Each row comes from the steps of one path. Every step used is in the known rows, and no mark comes twice. Write the path behind each row, first mark first.
Known rows:
tini-potun: [  0.5 -12.4 -11.7   0.1 -11.4  12.7  13.5  18.9   8.4  17.6   0.0  63.5
   2.1  20.6  17.0  -2.0  -9.7  11.1  10.0 -19.4   5.1  11.8 -29.5   5.8
  -6.3   0.2  -5.6  12.8]
keses-kazale-velu-vunid: [ 14.7  -8.3  -9.8   3.7  -1.3  46.3 -15.7 -19.3  -3.9  -0.9  -6.3  39.4
  14.7 -32.1  -4.9  19.9  13.2 -15.8 -25.5   3.3 -18.2   1.3  -6.9 -12.4
  -8.0  25.2   5.0  20.8]
velu-vunid-potun: [ -2.9  -0.7 -10.4   8.1  -7.1  35.8   0.6  20.8  -4.0  12.7   5.0  16.0
  22.8 -26.8  10.4  22.3   9.3 -11.5  16.0 -10.6  -7.4  19.6   6.3  -1.5
  27.8  14.1  -8.5  25.6]
vunid-potun-kazale: [-13.2   9.5  -7.0   3.8  -3.1  23.4  11.3  24.3  -4.8  13.7   4.8  10.4
   5.9 -15.7  -2.1   1.5  26.1   1.8  16.7 -19.5 -16.9  -0.7 -30.3   2.1
  39.6 -27.0  -9.2  18.7]
potun-kazale: [-11.1  -2.8  -6.8   3.5  -1.7  19.1  17.3   2.6  -0.1  11.2 -13.8  51.4
  -1.3   9.9  -2.7   7.9  24.5   4.7  16.4 -15.5 -13.7  -5.2 -16.3   3.6
   6.3 -24.9  -5.7   9.6]
keses-kazale-sulo: [  4.0  -4.7  -7.6 -18.1 -15.8  24.0 -17.5 -21.7   4.2   8.4 -10.8  28.6
   2.1 -25.5  -9.4  27.6  21.0   0.0  -8.7   3.5 -18.9  -1.9  -1.7  -9.7
 -21.6   7.0  -2.5  22.6]
velu-vunid: [  1.0 -11.6 -10.9   8.4  -7.8  32.0   1.9   3.8  -0.1  10.6  -8.5  48.7
  16.9  -5.8  10.9  26.8   3.6 -10.1  13.5  -5.9  -4.0  18.3  17.7  -0.4
   0.4  18.2  -5.6  20.0]
velu-kazale: [ -0.3  -2.4 -11.0   4.6  -9.3   0.4  -0.1   0.7   1.4  11.0 -17.6  53.9
  -8.2 -15.6  -8.4   4.0 -21.5  13.6   6.4 -11.6  -6.0   2.5 -14.3  -2.3
   3.6  -7.3  -3.5  11.5]
velu-vunid-potun-subod: [ -2.3   8.3  -8.7   8.2  -7.2  41.3 -16.0  12.5  -8.5  13.6   7.0  23.5
  24.6 -18.2  14.7  24.5  -1.6 -13.1  24.2 -17.9 -17.3  17.1  40.8   0.9
  30.3  -0.6  -5.1  18.1]
vufi-potun: [  4.7  -6.1 -18.9  -1.5  -4.2  -1.7   7.0  15.6  -0.7  15.9   8.2   1.1
  -6.7  29.6  20.4   4.5  -0.2 -19.1   5.9 -26.3 -14.1  17.9 -57.3  -0.4
  -4.6 -16.7  -6.2  10.7]
sulo-kazale-keses-subod-potun-tini: [ -4.2  16.4 -20.5   1.8   6.3  32.2  28.0 -18.6  -4.9  17.8   1.8 -13.7
   2.3  21.6  -4.9  29.6  32.5  13.5 -15.2  26.3 -19.8   1.0 -10.2  -3.0
  -0.8  14.0 -10.5 -11.9]
sulo-vufi-potun-kazale: [ -7.5  14.1 -14.3  -8.9   4.1 -27.1   4.6   6.9  -5.7  19.7   0.9  -2.7
  -3.5  24.7  10.5  -4.7 -20.7 -23.8  20.1 -15.2 -19.7   9.1 -42.5  -0.2
  -1.8 -10.0 -12.0  10.2]
vunid-potun-subod: [ -1.1  18.1  -8.4   3.9  -9.4  19.2 -17.0  11.6  -9.5  14.7  13.0  13.4
   9.4  -2.7  13.3   1.6  -9.3   0.8  18.3 -23.8 -23.2  14.3  10.0   5.0
  34.5 -37.5  -4.1  16.7]
sulo-vufi: [  2.4   8.9 -11.1  -4.3  -6.8 -26.7  -3.5  -6.4  -4.2  15.3  -4.9  24.8
   4.2  17.6   7.7  -7.4 -38.8  -3.3  13.1   4.1  -9.6  21.6 -11.0   2.7
  -7.9   0.7 -10.3  20.9]
sulo-kazale-velu-vunid: [ 12.2   2.4  -1.9   0.8   4.9  46.1  -1.4 -14.1 -18.9   1.3  -7.6  31.3
  16.9 -10.5  -5.6  22.8  32.7 -17.8  -7.1  21.0 -15.3   5.3 -11.0 -11.5
   0.9  40.2  -1.5  21.5]
kazale-keses: [  5.1  -6.0 -19.6 -13.5  -8.6  14.8  14.2  -7.8   4.8  21.0   5.2  72.2
   0.9  28.8   0.6  27.3   0.5  16.2 -13.8  -6.8 -11.3  16.7 -22.5   2.1
  -8.8   1.4 -13.6   0.4]
vunid-potun-kazale-keses-subod: [-13.3  18.2 -17.2  -4.5  -2.8  31.9  28.8  11.1  -1.9  19.1  13.6  -0.5
   9.4 -14.7  -5.6  12.5  28.7   3.7  -8.8 -23.3 -24.5  -0.7 -18.9   0.0
  37.3 -19.9  -9.9   3.9]
subod-potun-vufi: [-13.2 -11.7 -13.0  13.1 -15.6 -25.8   7.0  16.7   7.4  15.0  10.9  -5.0
  -7.6  15.5  12.9  27.4 -29.7  -1.5  14.9  31.9  -2.7  10.8 -18.3   4.4
  -5.3 -21.1 -11.1   9.8]
keses-subod: [  4.2   4.3 -21.4   9.5 -11.4  17.9  30.6 -14.4   0.5   8.2  -4.1 -14.2
   8.5   3.7  10.4   0.0  -1.2  -3.6 -19.4 -16.3 -17.1  16.8  14.4   1.7
  -2.9 -12.6   4.8  11.8]
keses-subod-potun-kazale: [-16.5   0.5 -22.8  19.5  -9.8  18.2  39.2  -2.4   3.2   8.4   3.8 -52.7
  -0.3  -1.4   3.8   1.8  19.1  -7.1 -12.0  15.5 -16.3  -0.1   8.0   1.1
   0.6 -21.5   1.1   0.0]
kazale-keses-subod-potun-tini: [ -3.2   3.7 -25.8   3.6 -10.6  21.8  45.5  -9.9   7.6  21.3  14.7 -10.0
  -1.1  33.0   7.1  31.4  -5.6  23.4 -22.4  19.7 -16.2  13.1  -2.6   2.6
  -8.8  -3.0 -11.1 -16.2]
keses-subod-potun: [ -6.2  -3.6 -24.7  20.9 -14.5  10.1  33.1  -3.9   3.5   8.5   8.5 -57.7
   1.5   2.9   9.9   0.9   2.2  -5.9 -18.2  21.5 -11.9  13.5   8.5   1.4
  -6.3 -13.7   1.4   5.3]
subod-potun: [ -8.8 -17.6 -15.1  16.1 -16.0  -2.9   7.3  13.1   4.3  10.9  10.0 -12.4
  -8.2  11.4   8.4   6.1   2.3   1.6   7.5  36.6  -0.8  12.8 -24.4   2.5
  -7.9 -12.9  -8.5  10.1]
sulo-vufi-potun: [  2.4  10.7 -16.4  -8.1  -1.9 -33.3  -2.2   5.0  -4.6  19.3   6.3  -8.6
  -2.3  27.4  17.3  -6.6 -37.3 -22.6  12.6  -9.8 -15.5  22.8 -43.7  -0.4
  -8.1  -2.5 -11.2  14.9]
keses-kazale-sulo-vufi: [  2.6   7.0  -6.9 -23.3 -13.0   2.8 -24.2 -25.9   0.9  11.0  -9.5  16.5
   4.4 -23.2  -9.4  20.4  -2.8  -6.1  -3.3  11.8 -20.6   1.3   1.0 -10.5
 -24.6  14.3  -6.2  23.8]

Which path is each row?
[-12.7   7.8   2.6 -22.4 -13.7   2.6  13.2  -7.3  -2.7  14.9  -9.5  31.3
   0.2  -0.4  -7.3  24.6   4.3   0.7  25.2   9.9 -20.3  -2.7   1.6  -4.3
 -13.4  -4.4 -13.3  18.9]	potun-kazale-sulo-vufi
[ -6.9  14.9 -18.1 -16.7   4.6 -21.6   9.4   2.5  -3.6  24.8   6.0  11.1
  -3.7  29.7   7.1   6.8 -19.2 -17.7   9.8 -13.6 -21.8   8.9 -46.3  -1.5
  -3.3  -3.2 -16.7   1.8]	sulo-vufi-potun-kazale-keses
[  2.3   4.6   0.8 -29.2 -25.8 -14.8   1.4 -11.9  -3.6  16.5  -1.5  16.1
   3.1   4.6   2.9  26.4 -27.9   1.2  17.0  24.5 -15.3  19.7   6.5  -6.1
 -28.6  13.4 -14.1  29.7]	kazale-sulo-vufi
[-13.5   2.1  -1.6  -6.1 -11.7  47.5   7.4  19.2  -5.0  13.6   1.1  14.3
  19.7 -37.1   0.2  38.9  29.0 -10.7  25.9  -2.0 -15.0   5.0  15.6  -6.1
  25.1  15.1 -11.7  25.6]	velu-vunid-potun-kazale-sulo
[ -6.4   4.1 -26.9   1.6 -10.9   6.5  22.6  -9.4   5.9  17.9   0.6  11.6
  -8.2 -13.2 -11.6  18.6 -15.9  15.1 -24.2   8.5 -13.1   0.7  -3.4  -5.5
  -0.5   0.7  -6.6  -9.4]	velu-kazale-keses-subod-potun
[  0.9  12.9  -9.9 -10.6   2.2 -19.6   8.7   3.7 -10.4  14.2   5.7  -4.6
  -2.4  21.4   8.8  -4.3 -25.7 -25.3   8.5  -3.7 -23.1   9.7 -49.3  -5.2
  -5.4  -3.5  -8.9  13.3]	sulo-vufi-potun-kazale-velu
[-12.9 -17.2  -6.2  16.5 -10.0  27.7  18.1  12.0  -2.5   4.6   8.7  -2.9
  -0.4  -5.4  -0.1  20.5  20.3  -9.6   6.0  46.5  -9.7  -3.3 -15.7  -5.4
  -0.4   3.7  -6.4   9.3]	subod-potun-kazale-velu-vunid
[ 12.5   3.7  -6.7   6.9   0.7  55.2  -8.8  -5.8  -5.7   1.9   0.4  17.5
  15.9 -29.3  -1.2  24.1   6.0  -0.8 -12.6   2.1 -21.8   0.9 -14.7 -12.0
  11.9  18.9   0.9  18.7]	keses-kazale-velu-vunid-potun-tini
[  2.6   7.3  -3.0 -33.8 -21.4 -20.2   2.1  -2.7  -4.1  19.2   6.3  -9.3
  -1.9  12.2  10.4  25.6 -25.8 -14.6  16.4  11.1 -19.6  21.1 -18.8  -8.2
 -28.3  11.2 -14.9  25.0]	kazale-sulo-vufi-potun
[-10.7   7.6 -20.2  -6.1  -1.2  31.9  39.3 -13.8   3.6  17.6  -2.5  38.2
   2.7  10.6  -7.1  22.0  27.7   7.8 -15.5 -16.3 -23.2  -6.1   0.2   0.9
   4.2 -13.8  -6.7  -7.5]	potun-kazale-keses-subod
[ -3.6 -10.4  -3.8  -0.1  -6.0  44.2  24.3  17.9   0.6  10.9  -2.0  71.0
   8.9   4.9   7.9  12.3   7.8   0.3   9.1 -11.7  -4.0  -4.1 -19.8  -1.8
   0.8  14.5  -2.8  11.4]	tini-potun-kazale-velu-vunid
[ -3.4   7.7  -2.8   1.0  -5.2  32.2  14.9  20.1 -10.6   7.4  12.1   8.1
   7.5 -19.1  -4.0   3.0  19.8  -1.5   1.9  -7.4 -21.6   0.1 -39.4  -3.1
  35.6 -18.4  -6.3  22.8]	vunid-potun-kazale-velu
[ -4.1  -6.4  -9.7  -4.2 -11.1  -9.6  11.3  22.8  11.1  20.9   0.2  70.5
   3.1  25.9  19.9  18.2 -41.0   7.5  18.4 -23.7   3.5   9.3 -23.4   7.7
  -2.8 -10.1  -7.6  11.4]	tini-potun-vufi
[ -7.9  -9.9  -9.7  22.2 -11.3   6.6  22.6  16.7   4.8  13.7   6.1 -14.1
 -10.9  34.6  16.4  18.0 -13.0  27.7  23.5  37.9  -2.9  11.9 -27.4   6.0
  -6.8 -18.2 -12.5   1.2]	subod-potun-tini
[ -0.9  -2.0  -2.4 -17.3 -23.9   5.7   2.3  -4.9   1.0  12.3 -14.7  44.4
 -10.2 -27.0 -11.8  28.8 -18.1  16.2  11.2   6.0 -11.3   2.5  -0.9  -8.8
 -12.7   3.1  -7.7  20.0]	velu-kazale-sulo
[  2.3  13.9  -1.1 -32.8 -21.1 -15.9 -10.2  -9.6  -8.4  19.7   8.0  -3.5
  -1.2  18.2  14.5  26.7 -34.6 -14.9  23.5   6.0 -27.5  19.0   8.0  -5.4
 -25.9  -2.0 -12.1  19.5]	kazale-sulo-vufi-potun-subod
[-11.6  -2.6   2.7 -18.1 -16.5  23.2  19.4  -2.7  -0.1  11.7 -10.0  43.1
  -2.5  -0.8  -7.0  32.8  28.8   6.5  21.3   1.9 -18.8  -5.8  -1.6  -3.5
  -9.8 -12.0  -9.5  17.6]	potun-kazale-sulo
[ 14.4   0.0   1.7   6.2  -9.1  49.4  17.8  12.7 -11.7   3.8  10.9  18.7
  18.3  -8.1  11.7  29.1 -12.7   3.6   1.1  11.7 -16.5  19.4 -14.2  -6.9
  15.7  20.8  -4.5  24.7]	kazale-velu-vunid-potun-tini
[  2.2  -3.2 -10.2  -4.6   0.5  16.5  20.2  12.9  -7.6   9.5   9.2   8.3
  -8.5  20.1   9.8   8.9  14.7 -22.9   0.3 -20.7 -24.8   1.5 -64.3  -5.3
   0.9 -17.3  -3.3   8.7]	vufi-potun-kazale-velu
[ 16.5  -6.6 -10.6   0.2  -3.2  30.6 -13.8 -21.0  -2.9  -0.8  -4.0  37.5
   4.1 -18.7  -7.1   6.2  10.2  -6.8 -30.8   1.4 -20.1  -0.1 -27.7 -10.1
  -9.0   4.7   5.7  20.0]	keses-kazale-velu
[ 14.2  -5.3  -2.1   2.6 -11.9  45.0   8.1  10.4 -12.6   2.6  12.8  20.3
  20.1 -23.1   7.4  20.4  -3.4 -12.0  -9.2   9.7 -15.0  19.4 -12.2  -8.5
  15.8  24.6  -2.7  30.2]	kazale-velu-vunid-potun
[ -3.4  -1.7 -30.2  -0.7 -13.6  15.9  35.8 -11.8   6.4  19.5  16.7  -9.0
   0.8  17.8   2.9  22.8   4.4   7.1 -32.8  19.1 -15.4  14.3  -1.3   0.1
  -9.3   0.6  -8.8  -9.7]	kazale-keses-subod-potun
[  2.9  16.7  -8.0 -24.8  -9.4   2.1 -35.3 -25.6  -3.4  14.4  -0.8   0.6
   1.3 -10.2   0.7  21.6 -10.9 -19.7   3.4  -2.9 -31.6   0.6   9.0 -10.9
 -22.8  -0.4  -3.9  14.9]	keses-kazale-sulo-vufi-potun-subod
[-15.1  19.0   0.6 -17.4 -13.0   7.3   8.3  15.9  -7.5  17.1   8.8  -7.1
   7.6 -23.0  -6.1  14.9  10.7  -1.0  23.4  -0.7 -21.9   1.4 -16.6  -3.7
  24.7 -10.8 -15.1  26.6]	vunid-potun-kazale-sulo-vufi
[ 10.7  -1.6  -1.8   0.4 -11.6  30.0   7.0  13.1 -10.9   4.9  14.0  24.3
  21.0 -20.8   9.0  33.6 -23.3 -14.2  -3.4   6.1 -16.2  17.7  -9.0  -7.9
  18.4  18.8  -4.4  29.1]	kazale-velu-vunid-potun-vufi
[ -7.6   6.5 -25.7  -9.5   3.0  17.1  34.2   4.2   1.1  21.3   9.7  -2.3
  -5.9  25.6   7.8  18.4  23.5 -17.0 -11.3 -34.4 -27.9   0.4 -42.2  -2.0
   1.5 -18.5  -7.9  -9.5]	vufi-potun-kazale-keses-subod
[  1.9  17.0 -22.1  -9.0   6.6  30.7  16.8 -27.3  -7.2  16.2  -3.1  14.1
  10.2   6.2  -9.5  21.6  39.2  -1.0 -26.3   2.7 -20.9   3.4  -5.2  -4.7
   1.8  19.5  -6.3  -3.0]	sulo-kazale-keses-subod
[-13.4   2.4  -0.9 -21.4 -14.1   8.8  18.7  12.6   4.8  20.5  -4.4  52.6
   1.8  10.5   4.0  13.3  -4.4   8.0  27.1  -6.3  -5.6  -3.7 -14.0  -0.6
 -12.6   6.5 -11.9  13.2]	tini-potun-kazale-sulo-vufi
[ -4.9  12.4 -23.9  -2.0   4.1  26.0  18.0 -20.9  -5.7  16.4   3.7 -12.7
   5.2   6.1  -9.1  21.4  42.2  -3.7 -25.4  24.5 -17.9   1.1  -9.0  -4.2
  -1.6  19.0  -8.3  -6.8]	sulo-kazale-keses-subod-potun
[ 12.3  -0.9  -9.7   3.3  -1.8  49.3 -18.4  -7.9  -6.6   0.5   3.4  17.9
  18.3 -44.6  -6.3  16.3  17.0 -17.2 -23.8   1.4 -20.3   1.4 -13.3 -13.0
  10.9  21.4   3.4  23.9]	keses-kazale-velu-vunid-potun
[  0.8  -5.5  -9.5  -2.2   1.7  30.0  18.1  14.7  -7.7   9.3   7.2   9.4
  -0.2  10.5  11.5  19.3  17.9 -29.6   4.1 -16.7 -23.1   2.5 -47.0  -7.9
   3.1  -1.8  -3.4  10.2]	vufi-potun-kazale-velu-vunid
[ -0.2  -6.9   0.0   3.4  -3.1  46.2  19.2  -0.5  -8.2   2.2  -6.7  53.2
  10.1  -4.8  -2.8  23.7  20.1  -9.1   4.1   2.3 -18.4  -3.6  -6.0  -6.1
   4.4   6.9  -1.7  16.7]	potun-kazale-velu-vunid
[-10.2  -2.8 -19.0  20.6 -10.6  37.9  41.2  -4.3  -2.6   3.1   7.6 -51.5
   9.3 -12.3   3.7  14.1  18.3 -17.1 -19.4  27.6 -18.8   0.6  21.1  -5.3
  -0.6   2.3   3.3   4.7]	keses-subod-potun-kazale-velu-vunid
[ -7.6  16.1 -23.3  -4.0   4.0  11.6  17.2 -18.4  -3.9  18.6   4.6  -8.6
   5.2   7.4  -7.5  35.8  21.7  -4.4 -20.5  21.6 -19.5  -0.4  -4.8  -3.4
   1.4  11.3  -9.5  -7.5]	sulo-kazale-keses-subod-potun-vufi
[-20.7 -11.3 -16.9   6.2  -7.4  11.1  22.0   9.2   6.0  17.6  10.5  13.6
  -9.5  17.7  -4.3  22.6  25.9   7.1   3.1  32.5  -8.9  -4.2 -27.3   1.9
  -2.0 -14.2 -15.0  -6.9]	subod-potun-kazale-keses
[ -6.8  21.4 -23.1 -14.1   4.2 -16.4  21.0  -5.3  -4.2  23.1   7.4 -18.4
   0.1  23.3   7.8   4.3 -18.6 -22.6  -3.5 -16.6 -26.9   8.5 -28.4  -2.3
  -4.1  -5.2 -11.6  -1.2]	sulo-vufi-potun-kazale-keses-subod
[  6.3  12.9  -1.1  -2.3   5.1  34.4  -4.3   0.0 -19.0   5.0   2.4  13.7
  21.1 -25.1  -4.5  33.0  15.2 -20.4  -0.5  17.2 -19.3   3.8 -14.2 -10.3
  20.9  30.4  -4.8  24.5]	sulo-kazale-velu-vunid-potun-vufi
[ -6.6   3.0  -9.1   5.3  -7.4  17.5  -1.7  24.5  -1.6  16.1   6.3  20.6
  23.3 -23.8  12.0  38.6 -16.3 -14.1  22.8 -13.1  -8.5  17.4   9.9   0.4
  29.9   8.1 -10.2  24.2]	velu-vunid-potun-vufi
[-14.5  12.1  -1.0  -9.3 -10.3  29.8   1.7  15.9  -7.1  15.9   2.1   6.1
  22.0 -38.3  -0.1  32.9  10.2 -15.6  29.9   3.4 -16.5   7.6  18.4  -6.4
  21.5  21.2 -14.3  26.4]	velu-vunid-potun-kazale-sulo-vufi
